Each row was made from one small tree. The marks that hang from a mark follow it in brackets, in the order of their numbers. Every link used is in the known rows. Write each row's tree.
In the rows, 128 means zero.
Known rows:
Q_340[Q_294[Q_509 Q_575[Q_380]] Q_399]: [113  98 116 124  92 184 103 114 102 129 144  58 106 100 141 159 119 180
 132  87 132 102 150]
Q_575[Q_380[Q_340]]: [104 120  97 152 105 134 126  84 162  81 159  91 176  86 159 164 109 180
 124  86 114 118 114]
Q_509[Q_294[Q_575[Q_380[Q_340]]]]: [106 109 120 124 114 161 128 111 183 105 141 104 141  86 168 161 111 172
  97  90 101 134 125]
Q_509[Q_294[Q_575[Q_380]]]: [109 106 128 120 112 164 122 116 182 104 142  97 147  85 169 160 109 172
 102  95 112 131 127]
Q_340[Q_399]: [127 107 123 131 111 115 117  88 150 120 159  96 166  98 146 165 117 204
 135  96 164 128 124]
Q_828[Q_340[Q_294 Q_399] Q_380]: [149  93  90 167 101  80 123  90 142 101 146 118 151  90 129 155 126 209
 141  92  93  86 141]
Q_340[Q_294[Q_509] Q_380 Q_399]: [123  92 124 146  94 157 120 149 113 114 148  87 169  94 124 158 112 185
 162 117 154 118 162]
Q_380[Q_340[Q_399] Q_509[Q_294[Q_575]]]: [105 103 134 109 122  99 124 108 157 139 154  98 157  90 162 171 115 175
  93  96 112 108 127]
Q_380[Q_509]: [125 103 156 127 108  99 106 121 156 114 167  81 224  92 157 168  94 176
 144 123 147  91 122]
Q_509[Q_294[Q_575[Q_380[Q_340[Q_828]]]]]: [103 112 126 127 115 169 124 126 179 107 139 113 137  86 168 162 106 175
  99  89  99 136 125]
Q_575[Q_294[Q_509] Q_380[Q_340]]: [ 92  90 126 141 107 149 127  79 158  71 172  81 103  72 171 157 122 151
 100  78 130 132 125]
Q_294[Q_509]: [113  88 150 137 102 160 120 109 168 111 161  93 174  92 149 161  99 170
 151 107 123 144 129]
Q_828[Q_340[Q_380]]: [130 102 108 173 106 139 142 162 160 104 145 137 168  99 127 169 115 193
 153 103 110 131 126]
Q_509[Q_294[Q_575]]: [120 104 134 121 114 161 125 122 186 112 142 114 151  91 163 161 109 179
 109 101 114 137 126]
Q_380[Q_340[Q_828] Q_509[Q_294[Q_575]]]: [102 112 150 125 122 127 121 150 163 129 147 125 170  90 164 173  95 175
 106 102  94 111 123]
Q_828[Q_380[Q_340[Q_294 Q_399] Q_509]]: [140 101 111 143 111  56 115  77 149  99 165 103 223  79 147 154 107 193
 132 112 105  72 137]
Q_509[Q_294[Q_575[Q_380[Q_340[Q_399]]]]]: [104 107 119 118 115 155 126 105 177 112 142 100 129  86 167 162 116 175
  92  86 108 135 127]
Q_340[Q_294 Q_399]: [138 108 113 142  94 127 109  87 117 107 148  86 151 106 137 165 121 205
 149 100 162  98 140]
Q_340[Q_294 Q_828]: [133 121 136 166  94 166 104 147 125  93 138 123 170 105 140 167  92 203
 169 108 134 102 135]

Write each row's tree:
[147  92 107 157 101  95 114 132 138 108 147 109 176  89 135 156 112 188
 140 106  71  57 141]
Q_828[Q_340[Q_294[Q_575]] Q_380[Q_509]]
[114  99 145 120 117  97 121 154 152 127 159  90 206  81 146 162 106 181
 128 124 169 120 144]
Q_340[Q_380[Q_509[Q_294]] Q_399]
[116  99 161 109 113 119 109 134 169 124 155  83 192  87 167 166  98 165
 116 118 130  99 128]
Q_380[Q_509[Q_294[Q_575]]]
[130  98 113 160  98 117 127 160 119 120 142 105 149 102 123 170 122 192
 150 105 129  96 144]
Q_828[Q_340[Q_294 Q_380[Q_509] Q_399]]
[131 104 129 139  98 114 111 157 104 117 153  78 204  94 129 163 108 188
 156 128 172  82 157]
Q_340[Q_294 Q_380[Q_509] Q_399]
[100 101 129 134 111 107 117  88 149  73 177  72 139  73 176 162 118 154
  95  89 148  96 119]
Q_575[Q_294 Q_380[Q_340 Q_509]]
[122  97 123 153 110 136 136 181 159 119 142 124 163  96 136 169 112 179
 135 107 103 118 131]
Q_828[Q_340[Q_380[Q_509[Q_294[Q_575]]]]]
[141 104 108 145 109  83 116  97 152  97 161 110 228  81 148 152 101 187
 134 114  86  69 135]
Q_828[Q_380[Q_340[Q_294[Q_575]] Q_509]]
[ 97  96 130 121 103 216 113 140 146 126 151  69 134  90 155 156 101 158
 125  89  98 131 133]
Q_294[Q_509 Q_575[Q_380]]
[138  98  98 153 108  90 124  66 158  94 159 117 196  81 142 150 112 198
 137 101  92 101 138]
Q_828[Q_380[Q_340[Q_294[Q_509] Q_399]]]
[121 113 147 146 103 134 101 201  94 124 144 102 190  94 130 165  93 197
 163 124 169  89 158]
Q_340[Q_294 Q_380[Q_509] Q_399 Q_828]
[112 114 121 121 107 174 106 144 140 120 154  72 172  94 160 161 101 172
 120  97 120  96 123]
Q_294[Q_575[Q_380[Q_509]]]
[ 94 111 126 131 109 105 118  92 170  91 160  70 182  76 172 166 104 161
 106  97 113 101 121]
Q_575[Q_380[Q_340 Q_509[Q_294]]]
[109 117 109 126 110 170 115 136 141 119 153  85 166  95 158 163 105 173
 114  90 104 100 120]
Q_294[Q_575[Q_380[Q_340 Q_509]]]
[110 103 143 127 117  88 128 100 179 112 158 107 195  86 165 172 105 168
 110 109 107 108 121]
Q_380[Q_340 Q_509[Q_294]]
